Each row comes from the steps of one walk. Every step used is in the known rows, and no mark comes twice. Write the walk behind each row, first mark first.
(in the rows, 128 means zero)
Known rows
C > V > M > S > F > E: [135  92  95 112 136 129 123 170 122  91 129 129 142 114 138 132 115 180
 136 109 127 106  80 105 154 144  98 111 139 133 183 133 103 169 119  91
 118 155 142 138 129 102 173 163 112 135 155 127 164  80]
C > V > M > F: [178 113 134 143 121 122 125 132 128 135 138 145 146 144 123 186  89 171
 123 138 130 120  95 124 117 141 130 125 111 143 161 130 150 125 113 151
 122 138 107 126 148 121 141 132  91 146 114 129 178 117]
R > E > F > V > C > D: [ 86 140 157 127  92 120 147  77 172 125 143 148 104 132 122 139 137 159
 120 149 142  89 170 119 128 128 125 132 103 113  85 116 148 137  79 164
 140 124 131 111 184 137  94 132 151 134 101 115  94 121]
E > F > V > M > S: [121 132 103 131 169 130 127 148 144 127 138 119 167 106 125 129  98 140
 113 118 117 120  77 133 158 122 132 124 115 148 151 160 149 148 114 137
 119 115 121 109 135 106 149 127 130 135 122 127 123 139]
M > V > C: [113 154 159 143 100 120 120  68 114 138 143 143 111 139 114  73  74 100
  88 130 148 118 162 112 149 115 158 131 132 140  85 116 120  89 117 143
 121 115 136 127 144 134  85 136 162 120 103 113 108 148]
C > V: [ 77 129 155 146 114 119 116  54 135 156 128 177  94 144 152 125  93 141
 113 135 150 109 174 126  96 132 120 124 102 127  88 126 123 106 123 108
 112 145 128 136 144 147  99 135 156 124 118 112 136 142]
N > C > D > M: [128 169 141 135 169 120 132 144 132 117  87 131 128 169 121 164 167  81
 113 126 139 136 177 148  95 132 140 133 123  90 164 136 147 123 101 176
 128 130  99 163  85 122  93  97 136 120 120 111 147 148]
D > M > F: [215 127 147 129 150 121 122 167 103  97 101 145 148 148 115 159  93 156
 128 144 126 150  80 132 115 143 148 123 117 138 177 144 136 131 134 134
 122 107 123 159 109 134 124 127 124 129 137 136 176 140]
P > E > F > V > C > D > M > S > R: [151 146  97 118 123 141 128 209 137 117 109  96 174 113 114 131 188  80
 167 127 106 127 118 110 137 129 126 145 144 111 123 124 137 202  95 126
 146 133 126  95 144 122 173 140 140 124 152 131 138 107]
C > V > F: [177 135 137 134  86 110 128  60  94 134 140 149 108 163 130 141 105 153
 115 134 141 123 152 129 121 127 130 127 110 151 122 112 133 137 120 115
 114 156 112  99 156 132  98 113  95 149 125 121 141 133]
V > C > D > M > S > R: [191 157 127 132 154 134 122 173 113 136 121 119 182 136 103 123 186  56
 177 114 114 132 137 122 114 126 140 151 134 119 153 117 148 187  92 134
 134 144 112 142 132 131 143 138 162 115 139 130 143 117]
N > C > V: [ 48 149 149 150 113 117 126  65 162 158 112 156  75 137 133 128 111 129
  91 117 157 116 187 115  86 125 130 124 148 115  81 109 119  89 131 120
 110 143 110 155 121 124  72 113 153 121 114 106 141 151]
P > N > C > V > M > S > R: [150 137  94 135 164 132 123 183 150 157 133  94 171 115 114 132 154  57
 147  96 116 144 141 126 125 119 129 135 154 137 141 104 139 142 120 116
 119 177  96 145 127  90 146 108 131 101 137 151 158 115]
P > R > E > F > V > M: [106 125 134 116 133 129 123 153 158 174 160 111 128 140 127 121  63 127
 105 141 120 124 117 183 140 123 121 113 150 173 145 156 128 142 139 160
 135 116 110  82 129 122 149 113  83 135 101 158 139 123]
N > C > V > F > E: [115 114 133 115  93 126 135 108 122  83 131 124  87 137 122 103 105 188
 122 130 144 121 139 112 146 132 119 114 159 137 147 120 100 106 146 100
 111 150 128 129  99  96 113 129 107 126 159 121 173 108]
E > F > V > C > D: [ 99 163 141 128 101 117 148  67 166 138 135 149 115 148 125 129 139 147
 118 144 148  90 187 116 138 127 137 143  88  96  81 120 157 130  65 177
 148 122 133 108 183 146  98 118 149 132  97 100 108 135]
V > C > D > M > S > R > E > F: [179 141 130 111 105 123 131 173 148 110 139 103 140 128 111 166 164 144
 146 134 124 123  71 108 117 126 111 135 137 125 124  94 128 217  89 124
 118  93 128 135 175 148 136 135 140 132 122 145 123 111]
R > E: [124  95 198 123 129 115 119  89 133 125 144 161  88 128 137 109  83 170
 112 134 133 136  99 146 110 126 120 109 144 155 134 125 102 112 164  84
  94 123 139 173 131 153  80 139 176 112 134 163 120 128]
F > E: [115 105 167 104 144 131 121 103 123  88 129 156 106 142 147  66  75 192
 131 135 143 129 108 132 158 133 127 114 129 127 158 147  89  85 157  90
 111 125 160 176  92 146 132 148 164  96 167 141 168 121]
P > C > V > F: [153 134 125 142  73 111 130  42 104 124 134 134  89 159 106 158 107 163
 113 128 150 126 158 129 122 125 132 126 140 154  93 116 132 107 103 125
 126 167 121  86 158 127  91  99 104 143 139 108 144 132]
F > V: [ 51 128 162 129 151 124 127 100 149 171 122 166 103 118 148  63  52 127
  98 136 136 125 173 151 129 122 147 121 117 134  98 164 123  80 166 115
 137 127 134 130 111 141 110 133 161 115 125 128  89 159]
D > M > S > F > V: [104 125 103 123 163 121 129 192 133 147  93 135 139  96 133 106  91 114
 109 114 117 122 125 131 125 132 132 117 128 141 138 158 128 165 140 101
 143 134 127 116 116 114 142 141 137 142 132 122  85 136]
M > S > R > P > E: [149  89 135 117 121 136 117 100 104 102 117 114 130 109 156 138 186 108
 165 125 110 180  73 120 117 133 113 130 136 108 121 121 101  86 175  83
 125 129 168 140 119 173 143 142 128 110 158 160 130 133]
M > F: [202 116 163 123 132 113 127 114 117 104 123 168 133 141 127 141  74 200
 124 145 134 144  73 110 129 141 146 134 105 133 145 124 127 103 131 110
 118 108 142 180 147 163 115 126 145 118 144 142 148 140]
D > V: [105 145 148 142 133 128 112  92 115 173 117 169 116 147 148  82  96 117
 118 135 129 130 171 153  93 116 134 136 131 137  97 129  98 101 169 114
 124 105 149 166 101 128 101  98 160 127 120 126  81 161]
N > C > D > V > M > S > F > E: [119 111  81 110 142 132 133 200 134  93 112 113 146 112 127 136 155 160
 133 105 119 111 111 102 147 140 105 126 159 109 179 120 106 158 125 112
 132 143 138 163 108  85 156 126 113 138 150 120 133  86]
S > V > C > D > M: [141 177 132 146 144 132 132 125 114 132 102 128 131 156 120 148 165  81
 121 132 133 114 182 147 129 128 139 136 112 118 138 134 154 137  85 177
 144 133 108 128 123 131 115 119 137 134 103 104 135 132]
S > M: [146 121 138 130 173 119 116 151 117 201  94 150 123 169 146 137 107 101
 103 101 135 119  95 160 130 130 140 128 132 105 151 130 117  91 116 114
 126 120 130 168 123 169 104 126 134 114 112 125 122 145]
R > E > F > V > C > D > M > S: [117 133 110 137 141 135 131 168 139  63 122 119 157  98 107 153 157 122
 137 138 116 115 114 116 127 135 121 117 113 134 132 147 160 203  90 138
 117 113 120 109 134  88 121 140 158 138 130 114 138 122]
S > R > E > F > V: [ 68 116 146 108 115 124 130 165 180 182 137 134  94  98 142  83  72 152
 110 140 128 123 113 131 124 119 122 124 142 139  79 125 101 140 174  89
 135  94 138 125 147 162 142 143 145 123 124 155  66 134]

Write each row's walk
[133  91 158 121 117 127 120  38  99  97 110 130  93 135 169 146 155 139
 133 137 127 174  94 137 116 130 114 118 119 110 116 133 101  51 172 110
 120 122 178 131 108 180 110 126 119 110 139 151 137 152]
R > P > E
[132 157  98 136 153 134 134 151 135  73 111 124 165 116 111 145 154 119
 137 133 121 114 124 110 133 133 136 130  98 118 134 150 168 192  72 152
 129 111 118 110 137  97 130 128 157 136 125  99 140 136]
E > F > V > C > D > M > S
[ 57 111 124 110 110 126 135  99 156 136 114 124  84 106 165 114  97 164
 102 146 130 143 107 128 130 125 117 122 115 114  72 143 106  88 168 113
 145  89 168  96 135 169 142 128 109 127 125 135  81 160]
R > P > E > F > V
[201 145 107 126 119 122 134 111  92 120 125 123 130 109 123 116 116 155
 107 114 117 138  88 119 187 120 142 141 118 164 141 112 133 137 142  84
 125 140 116 135 156 142 131 103 109 135 143 133  93 132]
M > S > V > F
[107 145 124 124 151 122 132 135 155 187 140 118 128 145 135 125  71 141
  87 128 132 114 118 167 151 114 136 124 123 142 150 155 134 110 126 174
 141 113 116  94 130 127 149 117  92 144  96 129 101 145]
E > F > V > M
[145 157 143 132 173 121 123 135 111 116 103 148 142 176 138 157 154  95
 134 143 133 132 164 158 102 138 132 131  92 101 170 147 150 151  95 163
 126 130 113 150 106 139 115 117 141 127 121 115 151 140]
C > D > M
[105 132 112 127  91 135 145  99 155 116 134 114 138 109 130 154 205 115
 162 137 122 118 150  98 127 131 120 146 101  86  75 109 155 136  93 155
 156 126 146  94 175 149 136 135 128 134 116 115  99 118]
M > S > R > P > E > F > V > C > D
[133 164 164 154  94 125 123  44 115 163 123 150 112 156 109  81 105 113
 114 123 142 112 178 142 119 106 153 132 155 152  87 112 114 112 123 157
 131 120 148 127 119 109  61 106 164 132  96 112 102 154]
D > V > C
[135 149 112 129 112 139 137 153 126 124 105  93 132 146 126 169 208  72
 152 141 124 132 161 137 101 129 121 132 123  94 115 127 145 153 103 183
 159 118 127  81 119 136 145 130  99 146 103 119 130 132]
S > R > P > E > F > V > C > D > M
[128  76 104 118  89 147 131 115  94  83 154 102 107 103 114 119 158 157
 174 120 130 144 117 102 132 135 108 118 151 137 117 118 107 109 156  90
 125 146 146 105 108 110 148 147  97 128 170 125 165  99]
M > S > R > P > C > V > F > E
[128 124 114 151 156 131 116 110 123 119 145 138 165 121 130 151 119 122
 128 115 121 113 108 131 131 130 122 121 112 146 162 150 155 153 104 130
 101 146 108 124 139  91 131 138 136 136 124 117 160 125]
C > V > M > S
[123 131  93 149 171 127 126 121 145  88 130 111 159 113 117 158 127 101
 114 105 125 131 126 124 134 125 125 113 127 144 148 137 157 127 102 139
  99 176 103 134 121  58 112 103 134 116 130 127 180 126]
P > N > C > V > M > S
[135 101 131 111  92 129 130 104 103  85 144 139 100 143 136  97  98 197
 133 141 139 117 130 120 156 135 115 112 124 145 148 129 100 119 145  93
 110 151 138 118 110 112 133 144 108 131 159 127 179 103]
C > V > F > E
[156 110 109 103 121 141 134 143 103  69 131 118 118  99 130  80 101 195
 128 123 121 129  80 111 201 131 123 125 134 157 161 131 102 125 162  67
 119 134 141 144 115 120 163 137 118 120 176 134 148 102]
M > S > V > F > E
[ 88 143 116 133 158 125 111 182  98 126 123 144 136 135 148 121 121  62
  97 149 129 132 182 127 117 138 136 136  90 105 126 143 130 116 134 131
 124 106 108 158 111 137 149 134 131 129 122 114 113 139]
C > D > M > V
[121 113 118 149 143 142 126 110 119 198 147 101 127  97 133 149 206  57
 160  95 122 165 128 125  77 119 122 134 139 105 120  92 133  93 179 137
 131 120 110 149 100 139 120 133  99 135  90 137  96 151]
N > C > V > M > S > R > P
[ 75 109 130 111 122 131 129 181 179 151 138 130 115  76 135  89  84 160
 118 138 119 125  93 119 129 121 118 125 136 141  83 132 110 163 165  76
 128  97 136 123 151 143 149 147 157 123 136 150  69 131]
M > S > R > E > F > V
[154 140 107 117 156 132 123 197 148 187 146 108 176 112 124 107 127 100
 148 109 109 132  87 129 137 119 135 147 139 133 148 123 129 172 131 113
 139 122 116 121 144 140 179 136 124 119 135 149 109 122]
E > F > V > M > S > R
[124 139 111 132  95 143 137 128 135 129 114  83 129 104 109 116 150  93
 140 127 122 135 116 119 132 115 132 124 157 134  83 126 129 144 126 153
 152 108 147  64 121 118 124 142 117 138 110 123 108 141]
D > M > S > R > P > E > F > V > C
[118  95 129 121 118 137 134 164 146  82 132 123 122 123 116 138  92 201
 125 130 137 119  99 106 146 144 120 113 157 136 173 128 110 103 146 127
 116 138 121 153  91  86 150 146 103 124 153 129 200  96]
N > C > V > M > F > E
[144 116 122 117 119 147 140 186 124  50 118 123 130 116 115 130 125 186
 143 145 129 115 106 103 171 148 127 123 127 129 161 136 122 124 131 128
 138 122 135 150 105 112 166 154 121 123 158 121 183  91]
S > V > C > D > M > F > E
[186 118 130 107 123 121 124 172 153 144 153 106 137 122 125 150 120 169
 131 121 119 134  27 124 126 119 109 133 148 144 145 101 111 185 126 102
 110  93 132 146 171 162 154 130 128 129 127 165 110 113]
V > M > S > R > E > F
[178 109 147  97 115 125 130 108  90  75 138 134 111 154 126  82  89 200
 133 135 136 135 101 130 174 131 130 117 136 144 178 133  98 109 149  97
 113 138 148 139 103 127 128 133 115 121 165 142 167 113]
V > F > E
[182 140  71 123 128 122 135 186  80 117 133  72 134 127 121 142 185  34
 117 129 120 177 176 122 117 124 142 136 119 115 132  90 141 100 157 144
 136 144  93 123 107 105 134  83  50 137 118 143 107 131]
S > R > P > N > C > D > M > V > F
[111  94 132 136 124 140 118 180 142 142 156 115 143  97 105 146 172 102
 164 117 102 129 125 139  99 127 105 133 178 151 124 112 120 162 144 109
 119 146 120 152 132 109 141 129 152 124 148 155  98  90]
P > C > D > V > M > S > R > E
[148 160 170 137 116 113 139  34 134 126 133 165 125 176 123 144 157 135
 129 135 148 102 181 124 130 129 142 145  91  97 118 113 160 118  56 174
 133 145 131 140 173 152  77 117 163 120 106 105 134 132]
V > C > D
[114 124 129 119 138 126 131 182 165 207 153 103 128 124 131 123  85 124
 106 123 119 117 105 166 138 113 122 123 152 150 150 136 120 140 149 151
 140 118 108  95 130 133 163 135  90 138 100 155  89 121]
S > R > E > F > V > M
[159 134 118 136 150 133 113 171 128 186 147 125 176 124 122 122 149  74
 162 104 113 127 117 130 122 125 126 144 139 137 153 118 135 166 121 111
 122 151 103 133 142 128 163 145 136 124 133 140 135 111]
C > V > M > S > R
[125 110 112 112  90 135 132 118 104  73 134 129 104 143 117 107 134 186
 145 140 133 125 155 126 148 134 122 129 147 132 127 129  97 101 140 119
 134 140 153 128 102 100 131 107 110 129 175 117 147 101]
P > C > D > V > F > E
[131 152 123 146 152 129 123 120 121 185 137 142 153 169 142 148 144 100
 121 129 120 109 177 174 115 122 126 141 114 125 159 137 140 117 118 183
 138 134 111 134 116 105 134  95  99 150  95 120 103 131]
C > D > V > M
[117 100 116 130 114 150 131 132 106  99 106  93 138 100 137 150 221  69
 175 131 104 157 134 124 112 133 115 127 138 110 110 137 132 117 147 132
 149 139 146  85 105 130 147 147 111 129 139 136 126 121]
F > V > C > D > M > S > R > P > E
[ 68 152 115 136 153 122 117 189 119 123 112 130 124 128 135 122 130  55
  83 139 135 136 190 115 114 133 143 137 119  98 123 130 129 105 139 141
 123 108  99 167  94 120 126 118 128 123 123 108 114 144]
N > C > D > M > V
[137 151 123 142 122 125 135 128 127 141 103 119 133 120  99 104 104  98
 113 110 131 107 145 128 142 118 149 115 157 152 120 141 138 165  98 152
 147 144 128  84 127  91  93 140 142 142 102 108 113 136]
D > M > S > F > V > C
[100 108 156 143 131 125 126   4 114 143 132 134  67 135 124 150 132 141
 126 116 158 172 134 143  94 121 141 124 141 117  67 126 115   7 152 143
 140 108 169 143 112 183  70 104 142 106 122 121 112 177]
R > P > C
[ 80 116  85 113 125 142 135 190 152 118 110  99 130  90 153 148 171 112
 144 145 109 143 114 118 119 135 111 132 110  93  90 141 131 142 147 121
 151 101 142  95 128 147 186 139 106 138 139 132  93 133]
C > D > M > S > R > P > E > F > V
[137 102 121 147 144 143 119 108 103 197 161 116 139 105 144 147 195  64
 174 106 118 161 116 136  81 124 117 134 109 116 122 109 139 104 175 127
 130 116 123 139 119 155 142 146 103 136  92 141 100 146]
C > V > M > S > R > P
[114 141 153 138 104 121 146  80 154 117 132 160 132 138 113 137 136 148
 131 147 136  97 186 112 133 137 146 139  90 105 100 128 167 116  77 172
 148 140 124 118 169 130 102 132 149 131 111 103 120 122]
M > F > V > C > D
